(in the rows, 128 means zero)
Known rows, with every step that occurs:
misor, sidabi, tatida, magedi, totan: [171 118 154 102 138  86 106 116 161 178 133 177 133 146 100 129 117 132
 107 171 139 122 207  91 149 111 122 122 121 132 156]
misor, busa, dazu, leke, ruti: [147 117 117  90 179 146  85 148 149 121 187 117  88 116 157 128  63  82
  89 218 110 122 155 132  83 140 139  95 138 154 162]
sidabi, tatida: [157 115 137  96 186 102 132 100 147 145 149 180 105 133 136 107 101 116
 110 132 145 133 155 121 132 167 129 126 119 114 144]
leke, dazu: [156 115 131 103 192 130 144 102 152 125 148 140 104 120 165 117  99 119
 124 131 144 125 109 122  92 141 159  95 122 140 136]
busa, dazu, gumi, totan, magedi: [172  98 100  88 170 167 128 118 159 118 184 122  83 103 151 128 139 142
 141 169  70 109 153 126 146  85 205  58 124 151 148]
magedi, tatida, busa: [153 115 143  94 171 111 108 117 153 125 135 166  89 168 130 111 108 100
 120 101 146 127 142 119 104 187 141  98 160 128 160]
tatida, busa, dazu: [155 116 128  88 205 115 123 124 160 104 126 148 122 132 141 121 102  86
 142 133 103 120 209 127 133 147 159 101 164 114 150]
gumi, totan, busa, tatida: [156 103 113  75 180 145 107  94 172 158 200 162  98 128 157 128 120 156
 140  96  91 138 145 133 123 153 129  88 180 133 147]
magedi, tatida: [146 110 144 106 156 120 112  98 149 123 151 160  87 169 126 109 120 130
 115 110 163 129 127 122  80 154 127  93 119 135 146]
totan, gumi: [139 107 111  93 147 127 127  96 143 121 146 136 106 140 146 131 124 131
 110 111 112 118 136 127 105 135 155 133 126 138 119]
leke, dazu, gumi, totan, busa, tatida: [171  97 106  89 199 179 124  92 155 138 213 142  75  92 195 135 117 152
 154 111 100 145  95 129 108 137 172  53 182 170 173]
magedi, tatida, busa, dazu, leke, ruti: [151 116 135 100 188 145  75 127 163 108 177 135  93 129 151 112  83  72
 122 177 118 113 154 127  83 166 147  85 184 161 191]
magedi, totan, busa, tatida: [148 106 130  86 169 141  93  80 175 148 189 159 122 144 146 124 113 142
 143  69 133 145 202 100 127 147 102  97 182 133 149]
totan, busa: [157 110 110  76 156 122 113 120 167 133 174 148 101 139 151 121 123 146
 111 115 167 137 152 121 106 160 123 103 164 120 123]
misor, busa, dazu, gumi, totan, magedi: [174 102  95  80 169 157 113 151 154 133 186 121  67 111 154 135 114 125
 114 190  69 122 155 130 146  95 199  60 115 151 158]
gumi, totan, busa, dazu: [148 107 109  82 183 147 111 126 180 125 181 140 103 111 160 124 136 155
 139 135  93 130 183 137 114 118 143  78 173 135 138]
busa, dazu, magedi, totan: [149 108 133 110 180 148 115 100 181 126 156 139 124 121 116 112 111 124
 139 157 123 128 228  98 152  94 153  93 120 136 172]
sidabi, tatida, magedi: [178 116 132  97 194  90 135 113 150 162 133 174 120 135 109 121 101 149
 120 170 145 130 157 114 151 139 145 130 107 104 161]
magedi, totan: [131 118 141 107 163 127 121  94 162 127 151 146 122 148 123 110 117 135
 124 116 134 123 189 104 103 130 130 101 132 143 126]
sidabi, ruti: [132 120 128  97 159 113 138 106 153 132 145 184  83 141 134 126 141 107
 138  92 143 116 138 120 122 148 135 109 126 120 104]
misor, busa, dazu, gumi: [157 110 118  91 182 144 119 137 133  95 149 130  79 132 138 131  97 101
 113 170 114 142 183 128 105 120 159  74 117 140 155]
dazu, leke, ruti: [145 115 120  97 160 142 107 110 152 132 194 126  95 119 148 117  89 111
  93 192 136 109 109 125  74 158 141 101 145 158 142]
busa, dazu, gumi, totan: [147 104 114 104 188 163 137 111 147  93 166 132  83 111 142 127 136 139
 145 162  71 125 164 132 103  97 179  56 135 158 147]
sidabi, tatida, magedi, totan: [163 120 144 111 191  97 120 103 166 168 139 175 136 136 101 114 101 154
 129 155 135 129 200  93 151 120 135 126 118 124 165]
tatida, magedi, totan, busa: [162 117 118  92 164 119 103 126 182 157 164 142 129 140 116 128 123 182
 131 141 157 133 197  93 124 117 127 101 164 132 142]
busa, dazu: [147 112 133  96 186 128 126 105 154 100 138 141 120 134 132 118 114 114
 136 139 119 124 192 126 109 115 145  95 121 120 136]
totan, magedi, tatida, busa, dazu, gumi: [185  99 117  86 171 146  96 125 157 105 161 139  79 138 144 120 120  95
 144 138 128 120 169 113 148 140 195  61 152 140 181]
tatida, busa, dazu, leke: [148 119 117  86 195 134 118 130 153 106 156 136 123 102 157 121  83  90
 130 165 112 124 190 120 122 154 149 102 188 108 167]
busa, dazu, magedi, totan, gumi: [141 103 116 110 162 157 108  92 176 124 156 128 123 116 132 122 121 129
 139 140  93 117 223 101 154  83 167 121 124 152 165]
misor, busa, tatida, magedi: [179 116 127  82 192 102 112 117 145 164 145 157 109 160 107 148  70 126
 120 153 110 141 158 117 140 133 139 115 110 108 175]
tatida, busa, dazu, gumi: [162 108 120  92 200 136 131 125 145  82 137 138  99 123 143 129 109  89
 146 146 103 128 198 123 128 138 175  76 165 137 159]

Rows:
[180 105 108  76 186 128 111 106 176 177 186 156 114 128 132 146 119 187
 154 134  90 138 145 125 142 125 143  94 170 124 166]  gumi, totan, busa, tatida, magedi
[162 113 122  94 182 129  97 128 189 132 154 134 145 127 120 131 123 174
 156 151 135 135 244  96 132  87 130  93 164 126 153]  tatida, magedi, totan, busa, dazu
[155 118 123 110 174 108 117  98 159 165 137 162 135 131 116 122 113 157
 129 140 107 123 191  96 153 112 151 154 120 139 157]  sidabi, tatida, magedi, totan, gumi
[143 113 117  92 180 150 126 111 148 102 168 128 120 103 152 119  99 121
 124 173 130 125 174 122  98 123 136  98 145 113 153]  busa, dazu, leke
[155 115 144  98 194 120 101 118 157 101 129 160 103 156 133 112 107  92
 143 118 124 127 190 124 112 156 147  88 159 126 170]  magedi, tatida, busa, dazu
[173 100 123  95 196 164 102  80 193 171 204 151 117 105 168 123  88 136
 154 103 153 145 160  92 157 134 142  90 167 146 195]  leke, dazu, magedi, totan, busa, tatida
[172 105 127  89 139 124 102 105 160 146 174 149  87 162 134 111 127 133
 109 117 164 116 115 114 122 147 158  94 108 130 147]  totan, magedi, tatida
[168  98  98  82 177 155 112 129 193 147 194 140  96  96 149 124 131 160
 135 171 108 134 177 129 158 113 161  80 161 132 175]  gumi, totan, busa, dazu, magedi
[165 119 117  94 198 134  94 130 181 158 184 154 151  85 142 122  92 169
 138 188 147 147 238  88 152 112 116 112 182 110 191]  sidabi, tatida, magedi, totan, busa, dazu, leke
[179 110 118  86 170 148  64 133 173 134 198 124  94 121 159 116  85  77
 119 185 120 100 142 121 123 157 177  83 172 153 189]  totan, magedi, tatida, busa, dazu, leke, ruti
[181 102  96  80 190 155 124 136 165 120 172 127  87 101 157 130 127 112
 146 162  57 106 168 126 171 118 218  61 164 148 165]  tatida, busa, dazu, gumi, totan, magedi
[180 110 124  80 155 114  98 123 166 149 159 155  87 162 141 115 114 106
 119 109 150 111 129 114 146 173 172  96 149 120 160]  totan, magedi, tatida, busa
[157 119 119  93 172 128  89 105 152 168 148 143 126 155 117 151  84 139
 129 124  70 132 191 102 143 107 142 138 123 141 169]  misor, busa, tatida, magedi, totan, gumi
[147 104 114 102 168 152 146 108 141 118 173 139  71 124 139 126 135 148
 123 156  91 121 114 130  96 127 173  69 134 164 136]  dazu, gumi, totan
[164 109 124 107 190 152 150 100 135 106 159 129  81 112 165 121 108 121
 128 143 150 129  94 119  86 127 180  71 124 161 148]  leke, dazu, gumi
[179  97 116 105 168 174 124 108 155 143 198 128  51 117 176 118 131 149
 132 143 124 115  51 120 102 116 214  44 118 182 176]  leke, dazu, gumi, totan, magedi, tatida
[193  98 100  90 211 165 127 106 162 158 199 138  90  94 167 150 111 184
 167 151  96 142  97 120 126 111 179  57 171 160 189]  leke, dazu, gumi, totan, busa, tatida, magedi
[168 107 116  88 182 132 115 138 163 135 153 141  91 129 127 126  83 100
 103 186 124 140 186 120 155 122 159 102 101 116 180]  misor, busa, dazu, magedi
[164  95 101  81 176 163 115  95 155 139 211 153  74 117 160 138 130 158
 141 111  93 146 131 126 117 144 149  64 183 156 159]  dazu, gumi, totan, busa, tatida
[153 111 123 103 172 133 109  71 159 153 149 145 145 146 110 142 111 155
 156 107  76 122 190  97 140  96 149 135 130 140 160]  busa, tatida, magedi, totan, gumi
[187  97  95  83 187 152 119 107 160 155 197 148  92 117 133 152 129 190
 156 149  87 144 136 118 137 117 161  68 172 144 174]  dazu, gumi, totan, busa, tatida, magedi
[173 107 129  96 174 120 107 118 169 145 149 166  79 154 122 113 102 107
 115 138 159 131 135 109 145 180 162 101 148 126 196]  dazu, magedi, tatida, busa
[124 113 122 106 147 138 115  91 156 125 151 136 121 142 137 122 128 134
 120  97 104 115 179 107 102 120 145 129 135 159 121]  magedi, totan, gumi
[174 110 120  84 162 128 102 128 173 163 175 154  77 148 145 113 127 125
 123 123  99 105 113 126 146 166 186  83 159 139 164]  gumi, totan, magedi, tatida, busa
[151 109 114 101 184 147 104 112 181 124 145 135 124 115 140 126 105 102
 146 134  78 115 234 100 179 111 184 126 166 146 183]  tatida, busa, dazu, magedi, totan, gumi
[171 113 147  79 168  92 104 131 153 138 123 184 117 128 144 123 102  55
 115 149 108 125 225 119 159 157 136 115 163 117 160]  misor, sidabi, tatida, busa, dazu
[161 116 142 104 191 122 114  77 164 154 147 158 144 153  98 135 100 152
 155 120 106 128 198  95 138 106 134 106 129 127 164]  busa, tatida, magedi, totan
[147 117 118 107 157 124 119 104 161 144 137 130 135 144 112 136 125 169
 131 138 103 112 181  98 123  90 159 135 124 148 139]  tatida, magedi, totan, gumi
[177 102 111  89 159 149 108 127 156 143 185 146  54 137 150 119 135 125
 127 135 101 112 100 122 140 154 205  58 161 163 174]  dazu, gumi, totan, magedi, tatida, busa
[160 104 135 104 189 143 110 121 144  81 137 149  80 147 136 118 116  94
 145 132 125 135 179 120 106 144 165  62 162 147 181]  magedi, tatida, busa, dazu, gumi
[185 103 115  97 185 159 118 127 160 146 186 135  55 113 183 117 117 122
 136 138 108 110  62 123 128 147 225  48 160 178 187]  leke, dazu, gumi, totan, magedi, tatida, busa
[150 108 114 118 167 158 125  89 172 146 165 124 109 103 163 120 105 136
 128 133 123 119 135  98 135 108 186 122 122 170 169]  leke, dazu, magedi, totan, gumi
[155 109 114  94 206 151 136 131 151  95 152 138  86 110 151 130 125 109
 152 157  54 119 179 134 126 125 190  63 176 154 163]  tatida, busa, dazu, gumi, totan
